Each row comes from the steps of one path. Every step used is in the known rows, and no mark comes twice. Write the path behind each row, first mark first.
Known rows
zuvo, zedive: -23 29 13 -85 -133 -16 13 57 16 41 63 -8 53 94 -20 -80 -9 38 -15 71 63
 22 -125 29 132 220 -43 -78 90 -61 -43 -38 13 45 38 -120 51 -84 44 139
 96 -112 27 -8 -71 40 -27 -9
kefo, divu: -45 -33 -18 -19 15 -20 -47 79 -39 -71 6 -31 -146 -44 -27 26 28 -163 2 94
 112 -120 212 -60 2 -96 -16 87 34 25 65 39 -54 69 -59 -54 -36 -69 -59
 -208 -10 -58 -15 -10 -44 17 -39 62
fipeku, divu, gedode: 115 18 -51 43 -97 -140 -13 31 -22 -15 40 118 234 89 -30 1 7 -170 28 115
 70 -36 -4 -67 -28 -307 -6 -8 -63 63 28 77 -27 -12 -33 54 -81 55 -10 -45
 -5 -21 130 -239 -149 -47 -22 26
lafe, gedode, kini: -86 8 84 -69 -97 23 44 40 21 29 321 -225 -13 46 -20 -163 18 -57 62 151
 124 -62 12 -107 -182 75 168 54 -67 -59 -105 -14 -58 -98 -110 56 -59
 -285 33 48 -59 -71 63 -42 -96 -68 97 36
donol, fakeb, gedode, lafe, fipeku, zedive: 239 194 -333 40 -104 -163 -21 -141 91 -23 603 -123 347 112 117 -102 -74
 34 -102 103 395 54 -246 101 -100 -364 146 -44 -205 -102 -118 -9 -26
 -101 -48 -154 17 151 -145 -66 34 215 67 -52 -183 -92 -150 -33
donol, fakeb, gedode, lafe, fipeku: 253 157 -306 -6 -15 -59 -8 -124 88 -54 408 -115 284 46 86 -50 -26 174
 -33 78 396 19 -126 62 -242 -550 236 -85 -84 -35 -84 -40 19 -150 -90
 -132 14 274 -194 -214 -34 159 59 -47 -128 -115 -97 5
donol, fakeb, gedode: 115 -28 -125 78 -18 -64 -30 -153 -3 -51 105 40 196 55 54 52 55 -38 -7 43
 74 -20 -157 -100 -67 -243 38 -16 -60 59 61 -6 24 -25 -17 -12 35 51 -78
 -105 -7 52 83 -138 -25 4 -50 9
rotol, kefo, divu, gedode, lafe, fipeku, zugosak: -29 136 -429 -97 -141 -154 108 -10 60 -134 354 -243 57 312 126 -222 -136
 -93 -34 317 310 -107 131 10 -359 -575 296 18 -332 18 18 95 -202 -29
 -192 -151 -115 1 -245 -286 4 97 125 -77 -407 -215 -29 149
lafe, fipeku, divu, gedode, fakeb, donol: 444 -53 -306 40 -6 -113 -42 -16 -41 -44 263 121 446 -97 -69 226 45 13
 -32 151 357 24 -132 79 -140 -473 140 -98 -212 91 -68 68 -115 -4 -98
 -134 -51 325 -170 -174 44 23 158 -247 -196 -9 -93 32
divu, gedode, fakeb: 64 -64 -192 93 -191 -101 56 -35 -68 -119 234 32 0 -55 17 83 89 19 17 333
 190 -65 15 42 -334 -182 132 54 -109 48 53 31 -63 -38 -118 -103 -25 -247
 -41 -93 -54 -51 32 -50 -155 6 116 59
fakeb, donol: 104 -58 -83 -10 109 35 -67 -24 -3 67 -76 37 308 -87 -87 60 -25 -33 7
 -160 -82 2 -161 -45 64 -93 59 -56 -73 82 -44 28 -86 93 81 -23 19 190
 -44 75 18 -78 47 11 67 52 -16 21
lafe, gedode, divu: -48 -12 -40 19 -175 -49 32 38 -10 -33 215 -70 120 22 59 -62 45 -97 -2
 200 215 -65 108 -174 -263 -516 115 98 -136 -4 15 29 -113 99 -175 34 -87
 -216 15 -33 35 -156 58 -35 -196 -112 59 47
rotol, kefo, lafe, gedode: -18 16 -230 2 -146 9 48 -57 -18 10 -14 -150 -39 221 110 -47 -45 -42 61
 45 2 -70 -205 -36 -191 -255 78 153 -85 47 -43 -49 -33 -48 -11 42 -66
 -116 -93 -24 -8 -6 55 1 -75 -135 79 87
lafe, gedode, divu, kefo, rotol: -249 55 -92 -78 -111 -150 92 61 -59 -197 510 -70 17 -29 -7 -209 22 -337
 67 331 277 -175 87 -46 -285 -517 94 249 -79 -12 87 142 -204 16 -245 -62
 -46 -277 -107 -69 98 -140 51 -43 -230 -99 72 86
gedode, divu, kefo, lafe: -294 -10 -154 -52 -96 -128 35 74 -41 -209 220 -56 -338 -17 -32 -127 -54
 -2 50 137 170 -219 58 66 -213 -123 14 304 76 -41 39 0 -123 118 -103
 -126 10 -97 -45 -251 28 -55 -19 46 24 64 78 170
divu, gedode, kini: -164 -43 54 -49 -127 -63 55 38 -11 -93 286 -174 -58 43 -83 -266 27 -20
 68 201 57 -109 51 -66 -224 55 144 141 -98 -37 -77 23 -63 -38 -120 -53
 -56 -324 55 -3 -134 -77 88 1 -118 -13 145 82
rotol, kefo, lafe: -87 -30 -218 14 -81 -5 3 -62 -37 -38 -131 -108 -206 156 32 12 -75 36 51
 -83 -63 -74 -152 68 -54 -3 -17 182 -7 -7 -35 -61 9 -13 35 -3 -21 -53
 -95 -77 35 14 4 75 43 -76 7 115
gedode, divu: -117 -61 -42 20 -116 -61 -9 28 -29 -71 121 -24 -28 -29 -10 8 15 -23 -13
 78 136 -67 151 -64 -108 -270 10 152 -34 -49 33 16 -67 155 -110 -14 -47
 -161 25 -83 51 -138 0 29 -84 -55 -2 67
rotol, kefo, divu, gedode, fakeb, donol: 70 -205 -371 77 -180 -63 17 -62 -143 -151 78 -90 147 0 -9 182 30 -249 58
 181 121 -144 8 -125 -273 -492 129 247 -263 137 27 59 -197 144 -130 -161
 -75 -307 -213 -220 7 -192 128 -24 -190 -112 46 162
rotol, kefo, divu: -103 -89 -116 9 -103 2 37 3 -73 -83 -81 -149 -134 135 51 38 -33 -256 33
 9 17 -72 152 -116 -5 -192 -55 226 -103 16 34 11 -48 86 -96 -11 -64 -239
 -116 -208 28 -72 57 7 -112 -171 -57 82
divu, gedode: -6 -10 -48 -3 -91 -58 57 15 -12 -74 92 8 130 69 10 -133 40 -29 24 173 17
 -49 -12 -62 -189 -271 92 31 -119 79 7 54 -50 14 -58 -47 -36 -117 19 3
 -104 -29 83 -37 -131 -28 93 23
donol, fakeb, gedode, divu, kefo, lafe: -178 -27 -298 14 -116 -178 -4 -83 -40 -260 323 -28 -158 23 32 -80 7 -48
 34 200 246 -245 -96 -25 -281 -382 59 293 25 5 97 -7 -98 81 -120 -167 46
 -60 -120 -364 24 5 61 -83 -2 69 30 194
divu, kefo: -169 27 -23 -56 -15 -26 124 32 -4 -116 132 -40 -99 -10 12 -115 -45 -101
 42 85 -6 -25 40 17 -45 42 -20 115 2 -4 -9 12 -60 -17 -59 -67 57 -40 -36
 -87 -38 45 42 -49 52 1 47 7
lafe, fipeku, zedive: 141 85 -56 -22 -2 -63 26 7 45 -10 371 -46 151 63 64 -68 -37 21 -126 56
 201 109 -105 129 97 43 -52 -31 -210 -113 -115 16 -32 31 -57 -107 22 138
 10 69 18 182 31 -19 -114 -17 -153 -83
donol, fakeb, gedode, lafe, fipeku, zedive, zuvo: 363 218 -295 96 -25 -169 28 -129 114 -1 611 -157 342 91 90 -35 -108 51
 -130 155 338 146 -353 85 -1 -215 -23 34 -239 -135 -152 -24 11 -55 103
 -115 74 199 -51 89 34 263 78 -9 -363 -172 -116 -47
donol, fakeb: 1 -38 -143 102 -66 -57 16 -96 -39 -68 179 60 -84 55 103 99 52 9 -24 89
 132 -11 49 -12 -67 -31 75 -15 85 18 6 -62 32 -52 -63 -29 49 -72 -37 -70
 73 100 -55 -36 8 55 -32 36
fakeb, gedode: 120 15 26 -35 52 8 -56 -62 34 27 -64 -15 269 3 -36 -57 9 -37 12 -31 -43
 -18 -227 -83 -4 -227 -42 3 -143 39 53 58 -2 42 41 12 -18 109 -39 -31
 -81 -46 132 -97 -32 -47 -14 -21
donol, fakeb, gedode, divu: 4 -74 -171 93 -136 -120 -41 -121 -37 -120 209 8 164 26 43 38 71 -63 -24
 125 210 -84 -14 -165 -160 -486 67 141 -102 8 91 8 -45 120 -132 -27 -13
 -125 -59 -175 47 -82 84 -106 -101 -52 -48 81
kuban, kini: -47 -29 63 33 29 89 -10 -19 -11 48 -60 -108 14 104 -91 82 -5 -68 -12
 -147 27 -36 -44 -21 94 140 61 12 99 -70 1 -59 -21 -3 -111 24 -13 -48
 -79 -108 -23 23 98 0 -26 10 88 26
gedode, fakeb, donol: 165 -105 -222 68 13 -12 -75 -70 -59 1 62 46 144 -205 -78 290 28 31 -1 1
 99 -8 -133 55 -91 -37 101 -19 -55 56 -18 2 -105 28 36 -86 27 14 -99 -26
 73 -85 1 12 23 74 9 54
lafe, gedode, fakeb, donol: 240 -83 -243 54 -60 6 -23 -67 -42 65 176 -4 358 -156 -1 228 57 -50 11
 129 170 -12 -193 -52 -229 -311 207 -75 -131 96 -23 19 -145 -17 -29 -31
 -18 -28 -108 29 58 -109 62 -56 -70 13 75 28
rotol, kefo: -47 -57 -90 30 -105 25 75 -74 -31 -10 -94 -113 9 167 78 26 -51 -98 29
 -73 -87 50 -41 -55 -17 -116 -47 141 -119 -7 -32 -28 11 32 -33 29 -26
 -172 -65 -7 28 -28 69 1 -32 -182 -17 17
rotol, kefo, lafe, fipeku, zedive: 62 60 -255 -11 -91 -72 23 -57 4 -49 257 -163 -94 248 115 -31 -115 39 -77
 -36 118 32 -260 197 44 35 -75 159 -220 -113 -141 -49 -23 31 -29 -120 -2
 89 -76 -20 46 195 28 68 -95 -92 -131 33

Which path is each row?
227 226 -366 -28 -32 -173 48 -81 80 -95 460 -54 288 88 46 -54 -94 -64 10
 72 451 3 -101 76 -124 -534 152 -33 -19 -30 -83 1 -30 -218 -117 -116 20
 383 -271 -349 39 224 145 -304 -127 -150 -161 16 -> donol, fakeb, gedode, lafe, fipeku, divu, kefo
-45 -47 -52 -17 -84 -83 16 88 -53 -138 102 -24 -21 13 -14 -118 57 -183
 24 261 115 -174 176 -112 -179 -306 74 115 -100 98 77 94 -104 91 -125
 -114 -76 -192 -34 -185 -98 -80 58 -35 -192 -11 47 90 -> kefo, divu, gedode
28 199 -349 -126 -32 -166 29 71 91 -122 439 -130 72 146 60 -256 -78 7
 -61 382 390 -148 170 69 -365 -488 345 -116 -204 21 47 124 -214 -57 -151
 -191 -88 167 -182 -293 -21 116 62 -100 -380 -27 -12 131 -> kefo, divu, gedode, lafe, fipeku, zugosak
236 99 -189 -52 91 -81 -100 67 24 -5 79 77 -53 55 -37 83 -34 137 -39 -26
 267 -27 -101 212 93 -99 -23 -80 77 -37 -71 -21 31 -96 -1 -31 -34 515
 -102 -221 75 170 26 -142 -30 54 -166 49 -> kefo, lafe, fipeku, divu
77 242 -271 -102 51 -85 20 -23 146 18 333 -105 93 135 63 -140 -146 203
 -85 130 272 25 -15 190 -175 -102 268 -237 -109 -72 -35 34 -106 -131 -37
 -88 -14 349 -147 -95 83 209 1 -77 -182 -21 -58 38 -> gedode, lafe, fipeku, zugosak
99 165 -136 -44 -34 -31 -75 -63 89 47 43 -142 301 -21 -60 -107 -78 26 37
 -43 72 -60 -192 -16 -155 -339 130 1 -73 -12 -10 40 -29 -67 59 -9 -50 91
 -111 -52 -65 -68 96 -3 -78 -128 24 12 -> fakeb, gedode, lafe
4 130 -151 -50 -65 -121 17 60 4 -26 146 19 -24 87 8 -22 -56 -196 70 125
 148 -137 -118 25 -79 -163 21 75 88 45 5 25 -83 -130 -19 25 -32 163 -89
 -168 56 80 89 -263 -16 19 23 83 -> fipeku, divu, kefo, lafe, gedode
-187 67 -27 -81 55 -97 48 26 -43 -174 295 18 -109 -47 -71 -149 -20 -235
 68 124 59 -106 3 124 -30 4 -18 137 61 -17 62 105 -80 -104 -78 -94 37
 -42 -132 -45 81 19 5 13 -21 23 2 41 -> divu, kefo, rotol
80 278 -245 -129 56 -188 13 73 37 -127 524 -39 73 -28 -82 -96 -129 -149
 41 93 423 -53 47 266 -30 -335 101 16 87 -108 -65 98 -67 -277 -112 -113
 -37 316 -272 -210 156 131 38 -104 -187 -123 -143 27 -> gedode, lafe, fipeku, divu, kefo, rotol
-145 -54 -199 37 -145 -156 68 -93 -35 -232 358 -33 73 28 67 -63 17 -174
 16 203 241 -117 23 -146 -223 -513 46 243 -95 10 92 27 -93 116 -199 -110
 40 -155 -89 -277 11 -28 119 -146 -72 -43 -9 88 -> donol, fakeb, gedode, divu, kefo
-125 36 -42 -90 -85 -3 -32 57 15 4 297 -222 -228 32 -59 -167 5 56 75 139
 139 -191 -109 15 -222 211 181 96 52 -61 -86 -40 -62 -143 -39 13 -57
 -179 3 -44 -35 -42 11 24 -29 40 135 133 -> kefo, lafe, gedode, kini
-193 0 -60 -44 -190 -82 163 69 -19 -142 356 -115 43 29 83 -176 5 -193 41
 278 224 -101 122 -153 -321 -508 105 220 -133 -2 17 50 -176 104 -235 -30
 -35 -258 -8 -113 -13 -99 93 -75 -130 -108 114 60 -> lafe, gedode, divu, kefo
-39 34 -293 6 -149 -82 83 5 -46 -151 346 -74 -242 -65 62 44 25 -11 63
 365 276 -168 -115 139 -396 -63 153 130 50 21 33 -22 -126 -154 -89 -144
 23 -128 -113 -200 8 55 -11 -76 -32 76 159 123 -> divu, kefo, lafe, gedode, fakeb
107 119 -282 63 -94 -94 -50 -155 55 -22 227 -80 223 32 35 0 -37 38 22 41
 195 -61 -140 -43 -203 -381 203 -12 15 13 3 -28 3 -129 8 -32 8 21 -148
 -126 7 24 35 -50 -68 -91 -10 47 -> donol, fakeb, gedode, lafe
148 175 -222 -78 -71 -66 97 40 81 -72 381 -153 185 56 39 -238 -44 189 -6
 207 319 -11 -2 102 -354 -569 287 -36 -152 -10 -137 21 -59 -108 -139
 -172 -57 112 -110 -91 -133 77 58 54 -260 -132 54 15 -> divu, gedode, lafe, fipeku
-23 62 -183 -155 30 -76 28 40 33 -223 310 -124 -18 -13 -25 -236 -34 105
 4 165 298 -168 -134 93 -232 -506 21 233 -154 -38 2 46 -130 109 -165
 -208 6 262 -122 -381 -85 35 149 -42 -79 -16 -29 109 -> fakeb, gedode, divu, kefo, lafe, fipeku
81 102 -139 -87 127 -51 22 -16 88 -11 223 10 71 150 75 -77 -50 133 -118
 138 138 61 -27 126 -34 13 103 -235 -185 -20 31 54 -93 -56 -59 -60 16
 364 -76 -72 77 230 50 -148 -147 55 -102 8 -> lafe, fipeku, zugosak
383 232 -176 -83 41 -86 -92 -14 119 81 154 -69 465 18 -62 -6 -103 30 -11
 -65 319 41 -173 68 -14 -558 83 -133 -121 -57 -79 50 8 -134 -7 -13 -83
 493 -190 -201 0 62 168 -211 -181 -191 -181 -39 -> fakeb, gedode, lafe, fipeku, divu
111 156 -197 29 -175 -181 -33 26 28 23 137 -8 295 81 -42 -60 -83 -92 55
 99 184 -79 21 -10 -176 -422 157 -9 5 17 -42 55 -51 -109 -11 32 -116 11
 -89 -65 11 -48 79 -155 -206 -130 27 63 -> fipeku, divu, gedode, lafe
-114 -98 -144 21 -189 -53 97 13 -85 -143 4 -135 -9 197 69 -100 0 -294 60
 188 23 -122 133 -170 -189 -436 27 272 -229 91 38 58 -93 113 -154 -70
 -102 -336 -105 -183 -86 -90 124 -22 -224 -189 29 109 -> rotol, kefo, divu, gedode
-115 44 -314 3 -257 -89 81 5 -31 -118 140 -259 -6 185 49 -158 -88 -211
 81 188 143 -172 161 -103 -342 -563 197 276 -158 37 -22 41 -117 22 -132
 -91 -132 -362 -174 -213 -54 -143 73 66 -267 -271 76 144 -> rotol, kefo, divu, gedode, lafe
173 -115 -256 69 -80 -74 -8 -54 -74 -63 146 65 270 -131 -65 139 65 1 24
 174 108 -62 -147 -9 -281 -323 190 19 -172 130 -8 57 -148 53 -31 -153
 -12 -97 -99 -20 -30 -110 81 -43 -87 60 107 75 -> divu, gedode, fakeb, donol
-32 -150 -305 99 -283 -95 86 -38 -142 -210 140 -125 -125 81 76 123 56
 -233 45 338 205 -138 161 -85 -337 -364 75 279 -211 63 82 34 -110 46
 -204 -134 -93 -487 -157 -277 -13 -128 84 -34 -248 -164 61 141 -> rotol, kefo, divu, gedode, fakeb
-295 15 -74 -65 -56 -162 35 53 -73 -246 400 -19 -144 -74 -72 -147 -18
 -267 47 212 195 -175 149 57 -133 -279 1 288 18 -69 97 125 -158 54 -189
 -110 -15 -225 -112 -126 139 -138 -2 36 -121 -41 7 104 -> gedode, divu, kefo, rotol
13 -100 -218 70 -182 -119 15 34 -113 -204 245 -11 -109 -94 -3 98 109
 -149 26 423 296 -186 201 -21 -347 -231 118 131 -90 72 119 65 -119 25
 -169 -180 -68 -337 -93 -294 -36 -93 21 -56 -226 25 76 126 -> kefo, divu, gedode, fakeb
-28 106 -156 -147 97 -22 92 77 40 -165 288 -70 -254 13 33 -179 -59 167 6
 97 214 -79 -75 250 -122 -51 50 86 30 -31 -77 -26 -48 -88 -81 -207 73
 313 -106 -259 -64 224 3 11 34 87 -11 61 -> divu, kefo, lafe, fipeku
-259 -32 -39 -33 -120 -95 116 62 -32 -185 245 -65 -136 -31 6 -136 -33
 -126 25 154 140 -93 184 -50 -157 -273 5 255 -27 -51 28 30 -130 143 -171
 -93 4 -211 -16 -174 15 -92 38 -15 -46 -48 47 75 -> gedode, divu, kefo
-66 79 -156 -38 -1 -126 -33 61 -20 -71 41 65 -229 38 -60 38 -90 -131 64
 7 81 -134 -66 134 51 51 -77 104 185 -7 20 9 -37 -77 46 -21 12 210 -95
 -235 84 100 37 -178 87 78 -41 104 -> fipeku, divu, kefo, lafe
-112 81 -135 -90 -47 -31 95 47 15 -89 227 -77 -127 39 52 -176 -29 -59 73
 204 90 -155 -144 50 -228 -102 110 115 42 51 -4 0 -105 -93 -37 -65 24 15
 -62 -113 -55 69 37 -39 18 50 135 85 -> divu, kefo, lafe, gedode
11 -30 -26 -18 -71 -59 -57 -34 9 -54 44 -31 236 -30 -54 -41 23 -72 -2 48
 92 -84 -60 -153 -104 -517 -30 154 -185 -3 84 78 -75 186 -75 -4 -66 -54
 -14 -118 -28 -184 137 -61 -113 -101 -25 42 -> fakeb, gedode, divu
-68 10 -188 -2 -146 -76 -32 53 -15 -52 195 -64 -101 31 28 -47 31 26 23
 209 237 -191 -15 -45 -302 -400 136 174 -9 4 25 -2 -110 89 -94 -2 -87
 -101 -9 -98 33 -134 -8 29 -128 7 89 145 -> kefo, lafe, gedode, divu
